Known rows, with every way that one mark hangs from another
{K_377 {K_890 {K_199 K_572}}}: |  .00 | -.30 |  .02 |  .02 | -.41 | -.20 | -.09 |  .12 |  .17 | -.15 | -.31 |  .04 |  .13 |  .07 |  .11 |  .14 |  .00 | -.17 | -.40 | -.25 |
{K_377 {K_890 {K_199 K_414 K_572} K_525}}: | -.16 | -.30 |  .07 |  .14 | -.47 | -.54 | -.03 |  .10 |  .03 | -.05 | -.15 |  .05 |  .18 | -.13 |  .23 |  .16 | -.03 | -.09 | -.63 | -.13 |
{K_983 K_305}: | -.11 | -.11 |  .05 |  .04 |  .01 | -.24 |  .09 | -.11 | -.13 |  .16 | -.08 | -.05 |  .10 | -.02 | -.04 |  .03 |  .00 | -.06 |  .13 | -.03 |
{K_377 K_890}: |  .06 | -.15 | -.04 |  .10 | -.02 | -.27 | -.06 |  .14 |  .14 | -.08 |  .11 | -.02 |  .10 |  .01 |  .10 | -.01 | -.05 | -.19 | -.27 | -.01 |
{K_572 K_509}: |  .23 | -.14 |  .03 |  .13 |  .23 | -.01 |  .01 |  .02 |  .19 |  .05 |  .18 |  .01 | -.08 | -.04 |  .00 | -.01 |  .01 | -.07 | -.10 |  .02 |
{K_525 {K_890 {K_199 {K_414 K_305}} K_377}}: | -.08 | -.25 |  .17 | -.08 | -.29 | -.10 | -.04 |  .06 | -.17 |  .21 | -.17 | -.03 |  .46 |  .18 |  .09 |  .16 |  .13 | -.23 | -.35 | -.18 |
{K_377 {K_890 {K_199 K_572} K_525}}: | -.13 | -.31 |  .01 |  .16 | -.55 | -.32 | -.04 | -.07 |  .01 | -.02 | -.21 |  .05 |  .21 | -.03 |  .26 |  .19 | -.07 | -.09 | -.49 | -.14 |
{K_572 {K_199 K_414 {K_890 K_377}} K_509}: |  .22 | -.45 |  .11 |  .02 | -.13 | -.61 | -.03 |  .86 |  .27 |  .13 |  .09 | -.04 |  .11 | -.07 | -.01 |  .03 | -.07 | -.14 | -.48 | -.28 |
{K_572 {K_199 K_414 K_890} K_509}: |  .31 | -.35 |  .00 |  .01 | -.05 | -.69 |  .02 |  .68 |  .39 |  .10 |  .07 | -.03 |  .03 | -.08 | -.06 | -.02 | -.02 | -.14 | -.45 | -.22 |
{K_983 K_181 K_305}: | -.28 | -.24 |  .05 | -.06 |  .18 | -.31 | -.06 | -.26 | -.05 |  .15 | -.51 | -.09 |  .10 | -.13 |  .15 | -.07 |  .04 | -.08 |  .12 |  .22 |
{K_199 K_414 K_572}: | -.13 | -.13 |  .13 | -.03 | -.26 | -.30 | -.04 |  .32 |  .04 | -.24 | -.07 | -.04 | -.22 | -.27 | -.04 | -.05 |  .20 |  .00 | -.12 | -.11 |
{K_199 {K_572 K_509} {K_890 K_377 K_525}}: | -.21 | -.52 |  .12 |  .07 | -.61 | -.41 | -.06 |  .25 | -.23 |  .07 |  .00 | -.16 |  .01 | -.20 |  .23 | -.06 |  .08 | -.12 | -.15 | -.14 |
{K_525 {K_890 K_377}}: | -.07 | -.28 |  .07 | -.04 | -.24 |  .02 |  .02 |  .09 | -.30 |  .19 |  .02 | -.12 |  .17 |  .13 |  .06 |  .04 |  .13 | -.33 |  .04 | -.07 |
{K_199 K_890}: | -.06 | -.14 | -.06 | -.18 | -.17 | -.42 | -.02 |  .12 | -.05 |  .03 | -.12 | -.13 |  .02 |  .03 |  .02 | -.15 |  .07 | -.15 | -.02 | -.09 |
{K_572 {K_199 K_414} K_509}: |  .36 | -.24 |  .06 |  .16 |  .09 | -.34 |  .03 |  .59 |  .43 |  .07 |  .17 |  .07 |  .00 | -.10 | -.08 |  .10 | -.08 | -.02 | -.43 | -.15 |
{K_377 {K_890 {K_199 K_414}}}: |  .02 | -.21 |  .05 |  .00 | -.09 | -.45 | -.06 |  .23 |  .21 | -.07 | -.16 |  .06 |  .18 |  .03 |  .08 |  .12 | -.05 | -.17 | -.58 | -.18 |
{K_414 K_305}: |  .02 |  .16 |  .03 |  .11 |  .01 |  .12 | -.12 | -.21 |  .14 |  .03 |  .15 |  .01 |  .40 |  .06 |  .08 | -.03 |  .00 |  .13 | -.15 |  .10 |
{K_890 K_199 K_377 K_525}: | -.28 | -.24 |  .19 |  .08 | -.46 |  .02 | -.01 | -.04 | -.36 |  .27 | -.23 |  .11 |  .40 |  .05 |  .28 |  .33 | -.22 |  .13 | -.40 | -.16 |
{K_509 {K_572 {K_199 K_414}}}: |  .20 | -.04 | -.04 |  .09 | -.01 | -.53 | -.08 |  .41 |  .47 | -.17 | -.10 | -.02 | -.06 | -.06 | -.24 | -.04 | -.09 | -.08 | -.06 | -.17 |
{K_199 {K_414 K_305} {K_572 K_509} K_890}: |  .00 | -.25 |  .11 | -.02 | -.24 | -.64 | -.14 |  .29 |  .25 | -.14 |  .07 | -.16 |  .07 | -.23 |  .03 | -.22 |  .28 | -.09 | -.33 | -.10 |
{K_890 {K_199 K_572} K_377}: | -.20 | -.35 |  .23 | -.09 | -.60 |  .21 | -.12 |  .24 | -.16 | -.06 | -.50 |  .06 |  .16 |  .09 |  .09 |  .25 | -.02 |  .04 | -.21 | -.40 |
{K_890 K_199 K_525}: | -.15 | -.08 |  .03 |  .07 | -.34 | -.10 |  .06 | -.33 | -.16 |  .22 | -.27 |  .12 |  .26 |  .05 |  .20 |  .25 | -.13 |  .13 | -.35 | -.06 |

Rows
| -.26 | -.18 |  .13 |  .05 | -.55 | -.34 |  .02 | -.06 | -.14 |  .03 | -.32 |  .09 |  .10 | -.17 |  .16 |  .21 |  .03 |  .13 | -.45 | -.16 |	{K_890 {K_199 K_414 K_572} K_525}
|  .18 | -.05 | -.07 |  .03 | -.11 | -.74 | -.16 |  .39 |  .51 | -.15 | -.10 | -.10 |  .17 | -.01 | -.19 | -.14 | -.04 | -.11 | -.15 | -.18 |	{K_509 {K_572 {K_199 {K_414 K_305} K_890}}}
| -.14 | -.42 |  .18 | -.13 | -.54 | -.13 | -.01 |  .21 | -.24 |  .08 | -.35 | -.06 |  .15 |  .08 |  .05 |  .16 |  .22 | -.30 | -.22 | -.31 |	{K_525 {K_890 {K_199 K_414 K_572} K_377}}
|  .05 | -.24 |  .15 |  .07 | -.08 | -.31 | -.03 |  .33 |  .19 | -.19 |  .08 | -.03 | -.28 | -.30 | -.05 | -.06 |  .21 | -.05 | -.20 | -.10 |	{K_199 K_414 {K_572 K_509}}
| -.07 | -.22 | -.02 |  .15 | -.30 | -.35 | -.01 | -.11 |  .01 |  .10 | -.10 |  .07 |  .31 |  .04 |  .26 |  .20 | -.16 | -.10 | -.55 | -.06 |	{K_377 {K_890 K_199 K_525}}
| -.22 | -.01 |  .04 |  .01 | -.17 | -.79 | -.06 |  .03 | -.06 |  .13 |  .18 | -.11 |  .38 | -.19 |  .18 | -.15 |  .07 |  .04 | -.44 |  .11 |	{K_199 {K_414 K_305} {K_890 K_525}}
| -.38 | -.41 |  .09 | -.03 | -.80 | -.40 | -.07 |  .24 | -.39 |  .02 | -.15 | -.16 |  .08 | -.17 |  .23 | -.06 |  .08 | -.07 | -.07 | -.17 |	{K_199 K_572 {K_890 K_377 K_525}}
| -.36 | -.35 |  .22 |  .08 | -.77 |  .06 | -.05 |  .02 | -.38 |  .12 | -.37 |  .08 |  .27 | -.03 |  .28 |  .31 | -.10 |  .13 | -.33 | -.26 |	{K_890 {K_199 K_572} K_377 K_525}
|  .07 | -.11 |  .18 |  .17 | -.07 | -.22 | -.13 |  .17 |  .30 | -.17 |  .19 | -.03 |  .04 | -.25 |  .02 | -.08 |  .21 |  .06 | -.32 | -.02 |	{K_199 {K_414 K_305} {K_572 K_509}}
| -.11 |  .01 |  .15 |  .06 | -.26 | -.21 | -.13 |  .16 |  .14 | -.21 |  .05 | -.03 |  .10 | -.23 |  .02 | -.08 |  .20 |  .11 | -.24 | -.04 |	{K_199 {K_414 K_305} K_572}
|  .08 | -.14 | -.09 |  .06 | -.20 | -.88 | -.06 |  .37 |  .34 | -.07 | -.11 | -.09 |  .01 | -.10 | -.13 | -.10 | -.09 | -.14 | -.13 | -.16 |	{K_509 {K_572 {K_199 K_414 {K_890 K_525}}}}
| -.01 | -.38 |  .02 |  .22 | -.43 | -.33 | -.03 | -.06 |  .11 |  .01 | -.13 |  .06 |  .17 | -.05 |  .26 |  .18 | -.06 | -.13 | -.55 | -.13 |	{K_377 {K_890 {K_199 {K_572 K_509}} K_525}}
|  .04 | -.22 | -.07 |  .08 | -.34 | -.59 | -.11 |  .36 |  .20 | -.01 | -.15 | -.10 |  .12 |  .01 | -.07 | -.04 | -.17 | -.14 | -.02 | -.21 |	{K_509 {K_572 {K_199 {K_890 K_377 K_525}}}}
|  .05 | -.17 |  .18 |  .02 | -.22 | -.13 | -.11 |  .03 |  .29 | -.09 | -.25 |  .08 |  .19 | -.04 |  .02 |  .13 |  .12 |  .07 | -.48 | -.22 |	{K_890 {K_199 {K_414 K_305} {K_572 K_509}}}
| -.33 | -.13 |  .17 |  .01 | -.27 | -.68 | -.12 |  .25 | -.22 |  .17 |  .22 | -.13 |  .48 | -.18 |  .24 | -.08 |  .00 |  .04 | -.48 |  .04 |	{K_199 {K_414 K_305} {K_890 K_377 K_525}}
|  .08 | -.37 |  .07 | -.08 | -.33 | -.24 |  .05 |  .00 |  .02 |  .08 | -.29 | -.04 |  .01 |  .05 | -.02 |  .09 |  .29 | -.34 | -.24 | -.22 |	{K_525 {K_890 {K_199 K_414 {K_572 K_509}}}}
| -.12 | -.51 |  .22 | -.10 | -.34 | -.63 | -.11 |  .68 | -.02 | -.12 | -.02 | -.18 | -.15 | -.26 |  .03 | -.14 |  .21 | -.19 | -.26 | -.26 |	{K_199 K_414 {K_572 K_509} {K_890 K_377}}
| -.24 | -.34 |  .30 | -.12 | -.50 | -.07 | -.11 |  .44 | -.13 | -.10 | -.43 |  .05 |  .11 | -.04 |  .06 |  .23 |  .03 |  .03 | -.37 | -.40 |	{K_890 {K_199 K_414 K_572} K_377}
| -.10 | -.21 |  .04 |  .13 | -.22 | -.57 | -.01 |  .05 |  .04 |  .07 | -.05 |  .07 |  .26 | -.07 |  .23 |  .17 | -.12 | -.09 | -.68 | -.06 |	{K_377 {K_890 {K_199 K_414} K_525}}
| -.06 | -.34 |  .10 | -.12 | -.38 |  .06 |  .02 |  .00 | -.26 |  .23 | -.31 | -.03 |  .29 |  .26 |  .07 |  .20 |  .09 | -.30 | -.15 | -.23 |	{K_525 {K_890 K_199 K_377}}
|  .26 | -.46 |  .03 |  .04 | -.23 | -.33 | -.03 |  .66 |  .23 |  .17 |  .03 | -.04 |  .16 |  .06 |  .03 |  .06 | -.12 | -.15 | -.31 | -.28 |	{K_572 {K_199 {K_890 K_377}} K_509}
| -.18 | -.14 |  .09 | -.12 | -.43 | -.63 | -.16 |  .27 |  .09 | -.19 | -.08 | -.16 |  .14 | -.20 |  .03 | -.22 |  .27 | -.04 | -.25 | -.12 |	{K_199 {K_414 K_305} K_572 K_890}
|  .16 | -.46 |  .03 |  .15 | -.33 | -.43 |  .01 |  .51 |  .10 |  .28 |  .10 | -.03 |  .23 | -.02 |  .14 |  .10 | -.17 | -.09 | -.39 | -.19 |	{K_572 {K_199 {K_890 K_377 K_525}} K_509}
| -.30 | -.27 |  .06 | -.04 | -.41 | -.44 | -.02 |  .17 | -.38 |  .20 |  .01 | -.13 |  .23 | -.06 |  .22 | -.04 | -.06 | -.07 | -.15 | -.04 |	{K_199 {K_890 K_377 K_525}}
| -.31 | -.13 |  .28 |  .12 | -.35 | -.17 | -.08 |  .04 | -.24 |  .24 | -.07 |  .10 |  .60 | -.04 |  .29 |  .29 | -.17 |  .22 | -.66 | -.09 |	{K_890 {K_199 {K_414 K_305}} K_377 K_525}
| -.35 | -.26 |  .15 | -.07 | -.27 | -.78 | -.02 |  .41 | -.33 |  .15 |  .10 | -.14 |  .16 | -.23 |  .18 | -.07 |  .00 | -.06 | -.36 | -.04 |	{K_199 K_414 {K_890 K_377 K_525}}
|  .16 | -.13 | -.08 | -.03 | -.11 | -.80 | -.09 |  .49 |  .44 | -.16 | -.18 | -.10 | -.05 | -.04 | -.23 | -.13 | -.04 | -.18 | -.07 | -.23 |	{K_509 {K_572 {K_199 K_414 K_890}}}
| -.11 | -.31 |  .07 |  .00 | -.47 | -.68 |  .00 |  .70 | -.07 |  .19 | -.01 | -.04 |  .26 | -.12 |  .11 |  .08 | -.14 | -.01 | -.46 | -.21 |	{K_572 {K_199 K_414 {K_890 K_377 K_525}}}
| -.07 | -.52 |  .13 | -.07 | -.47 | -.29 | -.11 |  .42 | -.06 | -.07 | -.11 | -.17 | -.08 | -.11 |  .07 | -.11 |  .16 | -.20 | -.05 | -.26 |	{K_199 {K_572 K_509} {K_890 K_377}}
|  .04 | -.27 |  .16 | -.05 | -.23 | -.20 | -.03 |  .17 |  .20 | -.10 | -.35 |  .08 | -.07 | -.08 | -.03 |  .14 |  .12 | -.01 | -.39 | -.28 |	{K_890 {K_199 K_414 {K_572 K_509}}}
|  .01 | -.20 |  .09 | -.04 | -.35 | -.51 | -.12 |  .71 |  .15 |  .09 |  .01 | -.04 |  .45 |  .00 |  .05 |  .03 | -.08 |  .01 | -.46 | -.24 |	{K_572 {K_199 {K_414 K_305} {K_890 K_377}}}
|  .08 | -.27 |  .09 | -.02 | -.33 |  .07 | -.04 | -.03 |  .17 | -.06 | -.41 |  .08 | -.02 |  .05 |  .01 |  .17 |  .08 | -.02 | -.23 | -.29 |	{K_890 {K_199 {K_572 K_509}}}
| -.20 | -.27 |  .06 | -.21 | -.43 | -.72 | -.06 |  .44 | -.01 | -.21 | -.20 | -.17 | -.18 | -.24 | -.03 | -.20 |  .28 | -.14 | -.13 | -.21 |	{K_199 K_414 K_572 K_890}
| -.19 | -.08 |  .10 |  .04 | -.24 | -.37 |  .06 | -.12 | -.12 |  .18 | -.20 |  .12 |  .22 | -.09 |  .16 |  .23 | -.08 |  .13 | -.51 | -.06 |	{K_890 {K_199 K_414} K_525}
|  .03 | -.39 |  .00 | -.08 | -.38 | -.39 | -.06 |  .20 |  .09 | -.11 | -.15 | -.16 | -.19 | -.11 |  .01 | -.17 |  .22 | -.20 | -.01 | -.19 |	{K_199 {K_572 K_509} K_890}
| -.07 | -.32 | -.01 |  .03 | -.57 | -.41 |  .00 |  .50 | -.10 |  .22 | -.08 | -.03 |  .31 |  .02 |  .14 |  .11 | -.18 | -.02 | -.29 | -.22 |	{K_572 {K_199 {K_890 K_377 K_525}}}
